What can hang from each mark:
M: J V
D: J N
C: V
T: J
B: J
J: B D E F H M P Q R S X
X: J
L: J
H: J
P: J
V: C D M
R: J
Q: J
S: J

Every row comes from one small tree of marks. The marks that hang from a mark follow it in brackets, in alphabetical order. Every link used is in the known rows. Which tree was each row made from?
(in the rows, 128 means zero)
Known rows:
J{D E F H Q R X}: [114 141 131 138 110 143 116 107  99  74 166 103  61 135 129 123 133 130
 141 219 124 166 158 204 128 126 105 128 175  68 149  95 134 159 155  92
  68  75 160 151  42]
S{J}: [152 136 147 115 162  71 118 149 162 179 121 144 169 102 116 121 128 129
 124  70 111 118 137  70 147 114  77 133 133 105 101 120 134 109 102 175
 147 167 110 108 156]
J{D E F H P Q S}: [103 130 110 105  67 183 113  79 100  60 170 117  89 132 133 120 127  95
 112 252 114 148 133 198 102 157 117 132 132 108 175 142 153 147 136  85
  76  73 153 144  85]
C{V{D{N} M{J}}}: [ 91 152 124  96 114  90 135 160 173 141  66 153 121 125 127 119 120  90
 140 165 144 141 128 102 120 108  98 120 155 115 125  89 110 187 121 180
 204 161 113 121 194]
Q{J{D F R}}: [142 119 128 176 106 106 132 156 137 131 142 127 130 120 135 124 123  89
 137 110  97 125 145 116 135 146 144 133 161  94  85 110 111 134 109 129
 119 139 116 128 123]
R{J{D E M}}: [170 125 137 131 110 122 142 164  91 133 117 118  98 142 118 126 116 121
 125 166 158 145 144 123 144 164 107 126 123 115  90  83 131 122  90 134
 135 142 133  97 118]
B{J{D M}}: [122 118 138 139 147  97 130 134 117 140 114 124 102 123 111 142 124  99
 121 129 154 143 131 115 142 173  81 123 121 131 118  98 132 135  99 139
 136 187 124 100 121]
V{C D{J{M Q} N}}: [  7 126 155 132 114 120 174 146 193 136  59 138 112 119  66 126 133 154
 142 139 109 134 110 163 111 134 157 137 174 150 129  74 104 187 105  95
 151 134 130  89 153]
L{J{H P S}}: [187 123 104  92 119 154 132 103 114 138 163 138 137 123 130 135 133 137
 106  98 123 105 115  97 105 194 114 127  93 133 114 177 136 109 156 116
 128 153 110 131 155]
L{J{B M{V} P Q S X}}: [112 138 113  99 185 115 138  97  57  73 161 116 172 136 159 142 128 208
 126 157 165 121 103 176 156 107 151 136  61 201 185 135 150 109 150  87
  90  71 136 162 151]
D{J{E P}}: [161 128 121 105 111 186  92 121 149 155 104 139 105 125 110 114 127 120
 111 116  81 124 123  81 105 141 123 131 141 115  92 142 117 106 117 139
 147 153 126 107 133]
C{V}: [127 146 124 112 112  89 100 185 164 178  77 147 104 107 140 130 127 104
 120  60 141 113 120  63 157 111  73 121 132  98  74 135 132 139 117 178
 176 186 130 111 180]
L{J{D E Q R}}: [180 140 127 102 137 105 116 154  94  97 145 130 149 110 116 134 125 167
 129 148 130 133 150 143 155 151 135 125 133 103 136 106 138  98 137 120
 102 107 139 133 108]
L{J{R}}: [180 132 126 114 145 101 121 156 128 153 135 141 156 111 123 133 132 155
 128  53 144 104 135  89 162 163 112 130 129 115  93 128 128  99 152 147
 136 163 113 126 151]
S{J{E M Q R}}: [131 145 160 122 162  75 108 130 118 102 138 133 165 109 108 126 127 159
 141 156 166 133 131 164 171  61 120 145 143 116 161  81 144  98 124 166
 104 100 157 101 101]
D{J{P S}}: [138 116 113 113 102 186 111 108 134 136 109 140 141 129 111 124 129 125
 113  73  56 105 111  91 112 151 135 133 129 150 102 166 130 109 129 123
 152 143 107 126 158]
J{B F M P Q S}: [ 33 131 120 149 117 147 117  75  90  74 148 121 146 133 146 134 127 124
 132 186 183 122 104 210 156  94 139 159  97 197 202 136 173 141 142  75
  77  53 147 147 138]
H{J{F}}: [ 98 118 126 138 126 116 114 145 201 186 140 137 190 119 125 113 133 101
 126 104 133 108 139  90 162 164 104 123 133 114 100 103 134 137 110 173
 144 156 103 127 135]
X{J{E F H P Q R}}: [100 126 112 141  81 132  65 110 167 111 173 118  89 119 161 122 137 124
 127 144 129 131 148 155 145  74 131 140 152 109 160 152 107 122 157 131
 106 122 153 137  98]
Q{J{B E H X}}: [215 119 134 135 150 137 155 125 132 167 135 126 100 129 124 131 128 133
 124 117 126 136 130 107  79 118 159 112 122  62  88 141 110 119 122 107
 111 119 139  88 106]
X{J{B E M Q S}}: [102 113 144 119 122  95 116 121 129 101 140 121 134 115 104 139 129 177
 123 144 186 122 121 177 174  59 169 128 109 146 173 137 148 111 127 121
 101  81 150 106 138]
H{J}: [131 119 127 128 136 104 121 154 197 186 130 143 205 114 123 125 130 124
 126  75 129 101 120  73 144 151 115 114 116 105  89 114 132 117 109 181
 154 179 108 106 139]
B{J}: [142 117 128 117 154 104 110 139 154 176  92 141 145 110 119 140 131 114
 118  44 132 122 143  73 150 147  74 119 128 105 101 128 119 106 121 157
 162 195 122  85 137]
R{J{B P S}}: [176 116 101 138 103 139 137 134  96 136 113 131 172 150 165 140 122 128
 126  44 125 104 135  96 122 129 154 134  92 160 127 167 133  90 126  98
 158 133 116 130 157]
J{D F H P X}: [113 137 107 144  97 159 120  87 120 131 175 106  42 144 163 118 131  89
 122 189  99 153 131 124  76 178  72 137 128 110 111 134 123 180 128  91
  98 161 115 166  97]
D{J{B E H}}: [180 114 132 147 118 193 132 129 152 182 106 134  65 129  97 123 133  90
 114 114  96 140 137 104  87 162 131 114 150  99  95 152 132 126 128 110
 139 128 127 109 134]
H{J{B D F P R X}}: [121 127 107 173 118 114 124 110 140 117 177 113 171 156 177 127 130 107
 147 135 131 123 138 124 105 128 193 136 112 163 168 115 126 150 122 100
 113 134 108 193  89]
R{J{E H P Q S X}}: [182 126 101  90 110 175 125 101  76  98 134 117 140 155 151 135 126 174
 122 130 102 132 141 149 111 112 136 126 107 110 138 148 123  92 150  95
 121  90 152 115  87]
T{J{E X}}: [143 138 157  75 165 148 117 152 141 157  91 129  99 121  88 113 128 160
 120 126 136 124 126 100 137 126 115 115 141  89  82 125 110 105 122 191
 129 122 140 102 111]
T{J{D{N} F H P S X}}: [ 71 126 127 114 114 209 146 102 106 104 147 114  69 146 125 109 130  99
 117 200  99 138 116 149  85 161 128 127 132 166 129 160 108 162 142 118
 111 104 121 165 105]
M{J{S X}}: [146 124 122  86 138 126 130 126 143 130 126 134 211 129 109 123 127 173
 127  97  81 110 108 102 161 126 112 114 137 121 111 160 127 120 126 168
 148 112 102 144 150]
C{V{D}}: [130 149 131 126 111  56 121 178 179 165  55 149 102 114 134 133 130 107
 131  79 143 114 128  81 130 119 105 122 152  90  94 126 128 171 109 178
 183 190 123 104 180]
S{J{D{N} P R}}: [131 142 130 142 128  95 124 134 125 114 156 138 163 119 155 119 121 115
 139 120 110 130 124  94 107  89 130 146 131 157 145 123 114 123 116 137
 139 172 117 147 122]
T{J}: [114 131 148 116 152 137 117 175 165 179  86 140 117 108 102 118 128 119
 122  79 117 111 119  85 143 148  95 117 140 106  72 142 117 105 120 198
 149 150 126 107 152]
P{J{B D Q R S X}}: [126 119 129 147 109 100 147 118  98  78 154 114 196 139 143 151 134 144
 142  89  81 122 139 173 144  68 206 122  97 150 161 136 138  86 143 102
 110  99 134 166  92]
H{J{B F M{V} P R S}}: [ 58 115 117 172 121 114 129 106 143  85 172 119 202 148 173 125 131 105
 139 147 202 101 100 167 161 112 191 139 101 207 194 119 146 139 136 135
 121 109 124 177 135]
T{J{B R X}}: [131 134 147 144 166 130 132 156 128 147  97 125 118 131 122 131 131 145
 142  57 138 114 125 115 133 104 158 124 138 130 114 146 115 108 147 157
 132 116 131 144 121]

Which tree is each row?
[166 143 146  95 174 104 118 112 131 143 143 128 137 113 112 123 132 168
 124 148 101 148 144 133 121  83  89 125 136  75 136 112 132 110 126 145
 108 104 145 106  91]  S{J{E H Q X}}
[ 46 125 119 178 103  99  97 118 133 109 170 106  88 126 166 133 126 114
 132 187 140 145 135 172 145  90 142 148 108 182 183 130 135 152 108  90
  89 113 131 163 136]  X{J{B D F M P Q}}
[105 121 135 150 143  90 149 155 164 130  75 136 137 122 129 125 131 131
 131  89 113 119 119 122 133 142 135 111 150 132 120 130 132 155 113 153
 162 143 111 127 192]  M{V{D{J{B S}}}}
[169 129 142 157 158  93 143 134 158 192 137 138 127 114 129 129 132  97
 124  80 121 130 138  93 102 125 100 127 124 110 125 142 141 121 117 137
 136 150 113 123 150]  S{J{B H}}
[105 128 112 162 114 149 136 154 149 112 151 134 176 120 145 124 124 110
 144 164  71 148 116 154 131 128 111 112 164 123 138 151 114 143 142 140
 133 112 132 155 117]  M{J{D{N} H Q R}}
[151 132 114 133 134 111 134 162  84 132 112 114 148 141 152 139 120 167
 137  99  67 143 162 126 146 132  99 121 121 110  99 105 123 111 109 105
 131 119 127 128 110]  R{J{D Q X}}
[155 119 117 102 131 150 142 114 147 138 142 130 176 135 113 126 131 149
 124 113  77 120 107 115 130 149 104 107 138 108 110 174 125 134 141 158
 142 116 106 146 138]  M{J{H S X}}
[ 80 131 134 205 111 172 135 124 112 112 152 109  30 150 148 122 129  46
 136 197 162 144 118 178  91 166 154 141 133 173 158 143 127 159 136 119
  99 112 137 178 108]  T{J{B D F H M P R}}
[205 144 118  54 156 135 106 110 105 138 147 130 134 125 128 123 129 190
 114 134 144 119 131  79 124 146 112 133  97 115 111 130 119  99 138 129
 117 146 123 120 120]  L{J{E P X}}
[177 115 137 148  89 130 148 139 156 163 153 124  97 131 128 130 133  58
 117 148 112 145 144 117  96 142 150 107 104  96 106 141 130 105 110 136
 128 164 132 120 107]  P{J{B D E H}}
[100 137 109 138 132 147 140 130  56  94 139 110 136 153 171 131 115 162
 141 179 115 154 127 153 126 101 117 140  96 178 131 101 112 130 117  84
 116 119 143 128  99]  R{J{D{N} M P Q X}}
[ 68 118 121 110 136 151 136  68  74  76 149 112 115 148 129 129 128 119
 120 197 161 145 126 154 131 137 115 143 108 202 170 110 120 163 127  86
 113 135 122 138  94]  B{J{D{N} F M P S X}}
[166 117 118  70 126 136 101  96 122 114 110 139 155 123 118 135 128 132
 107  95 154 114 131  95 129 129 124 127 111 123 148 148 123  89 129 141
 148 161 138  91 113]  B{J{E P S}}
[166 142 124 104  99 129  86 124 137 108 131 140 132 119 145 123 125 136
 133 103 177 109 110  96 128  93 123 142 136  94 119 132 119  98 146 158
 129 169 152 105 107]  J{E P R}
[196 119 145 157 141 130 175 117  96 131 158 110  63 141 114 135 121 117
 127 203 148 158 119 150  71 138 169 116 113  90 106 109 123 147 100  88
  85 110 140 102  93]  Q{J{B D E H M X}}
[132 125  97 133 118 155 158 122  45  81 130 115 176 160 176 141 117 167
 138 124  93 136 140 149 107  93 173 132  89 188 164 145 124 114 130  44
 125  83 129 153 112]  R{J{B D{N} P Q S X}}
[122 120 124 138 134 139  93 113 140 123 122 127 108 119 125 133 138  97
 126 128 145 145 170 161 157 129  93 126 167  85 159 120 121 114 159 129
 119 119 160 104  72]  B{J{E F H Q R}}
[120 130 127 157 158 143 170 133  85 128 166 122 101 120 126 139 126 126
 127 209 160 157 122 174 112 173 117 123  96 166 148 122 148 149 139  67
  89 101 132 134 134]  L{J{B D{N} H M Q}}
[166 141 167 111 187  76 138 112 110 141 137 123 127 128 101 124 127 162
 131 160 185 140 131 128 134  73 129 139 113 130 148  92 144 121 102 137
 108 109 132 112 114]  S{J{B E M X}}
[ 67 135 137 124 133 154 112 122 100  68 118 129 153 126 122 133 126 151
 137 130 148 106  88 186 153  95 164 141 121 172 161 145 133  93 156 161
 110  84 159 134 118]  T{J{M P Q R S}}
[ 69 135 142 131 152  74 146 174 183 141  82 144 135 103 147 114 127 139
 137 112 163 124 105 103 147 117  70 114 149 116  93 106 113 168 117 183
 164 183 124  95 186]  M{V{D{N}}}
[ 52 138 153  83  94  58 163 133 200 149  62 141  89 116  70 133 124 127
 145 116 160 132 127 124 100 165  99 135 158  59 114  23 117 181 108 131
 173 187 110  87 182]  V{C D M}
[131 122  98 152 107 166 129  82 130  98 171 120 168 159 162 123 135 111
 138 131 101 120 117 151 114 121 164 133 141 160 181 192 123 142 165 108
 122  82 111 202 118]  M{J{B F H P R S X}}
[ 89 146 130 108 109 115 135 151 158 149  50 149  69 127 111 120 124  83
 134 147 125 143 137 100 102 120 105 124 160 118 108  80 112 186 124 151
 202 167 113 109 190]  C{V{D{J N} M}}
[135 103 135 184 111 181 156 105 110 120 130 126  90 143  96 139 135  99
 128 100 127 120 106 164 107 153 170 128 143 161 131 152 149 135 158  92
 127 106 124 137 137]  D{J{B H M R S}}
[174 127 131  74 155 137 140 102  90 123 147 123 133 134  98 124 134 174
 113 141 172 118 157 129 156 158 145 130 113 136 142 130 148 122 145  92
 100  70 111 145 131]  L{J{B E F S X}}
[154 115 148 114 167 110 166 121  92  99 133 118 142 133 118 130 122 172
 125 155 180 125 100 152 139  84 186 118 101 126 123 109 128 118 109 123
 102  78 146 100 132]  Q{J{B E M{V} S X}}
[151 123 113 173 112 168 108 125 137 145 111 135 123 136 147 132 130 107
 133  50  86 114 123  96 101 120 166 139 138 159 124 163 121 110 141 103
 147 148 117 148 144]  D{J{B P R}}
[126 114 123 160 121 158 127 126 113 108 101 134 169 126 110 142 132 143
 135  51  67 112 130 158 141 104 180 128 149 153 148 156 147  99 156  91
 130  73 130 143 141]  D{J{B Q R S}}
[ 82 131 146 136 129 142 120 170 151 160 103 126  80 118 107 110 126  82
 120 149 105 132 143 115 144 184  93 123 156 120  89 122 122 142 104 171
 129 130 115 144 139]  T{J{D F}}
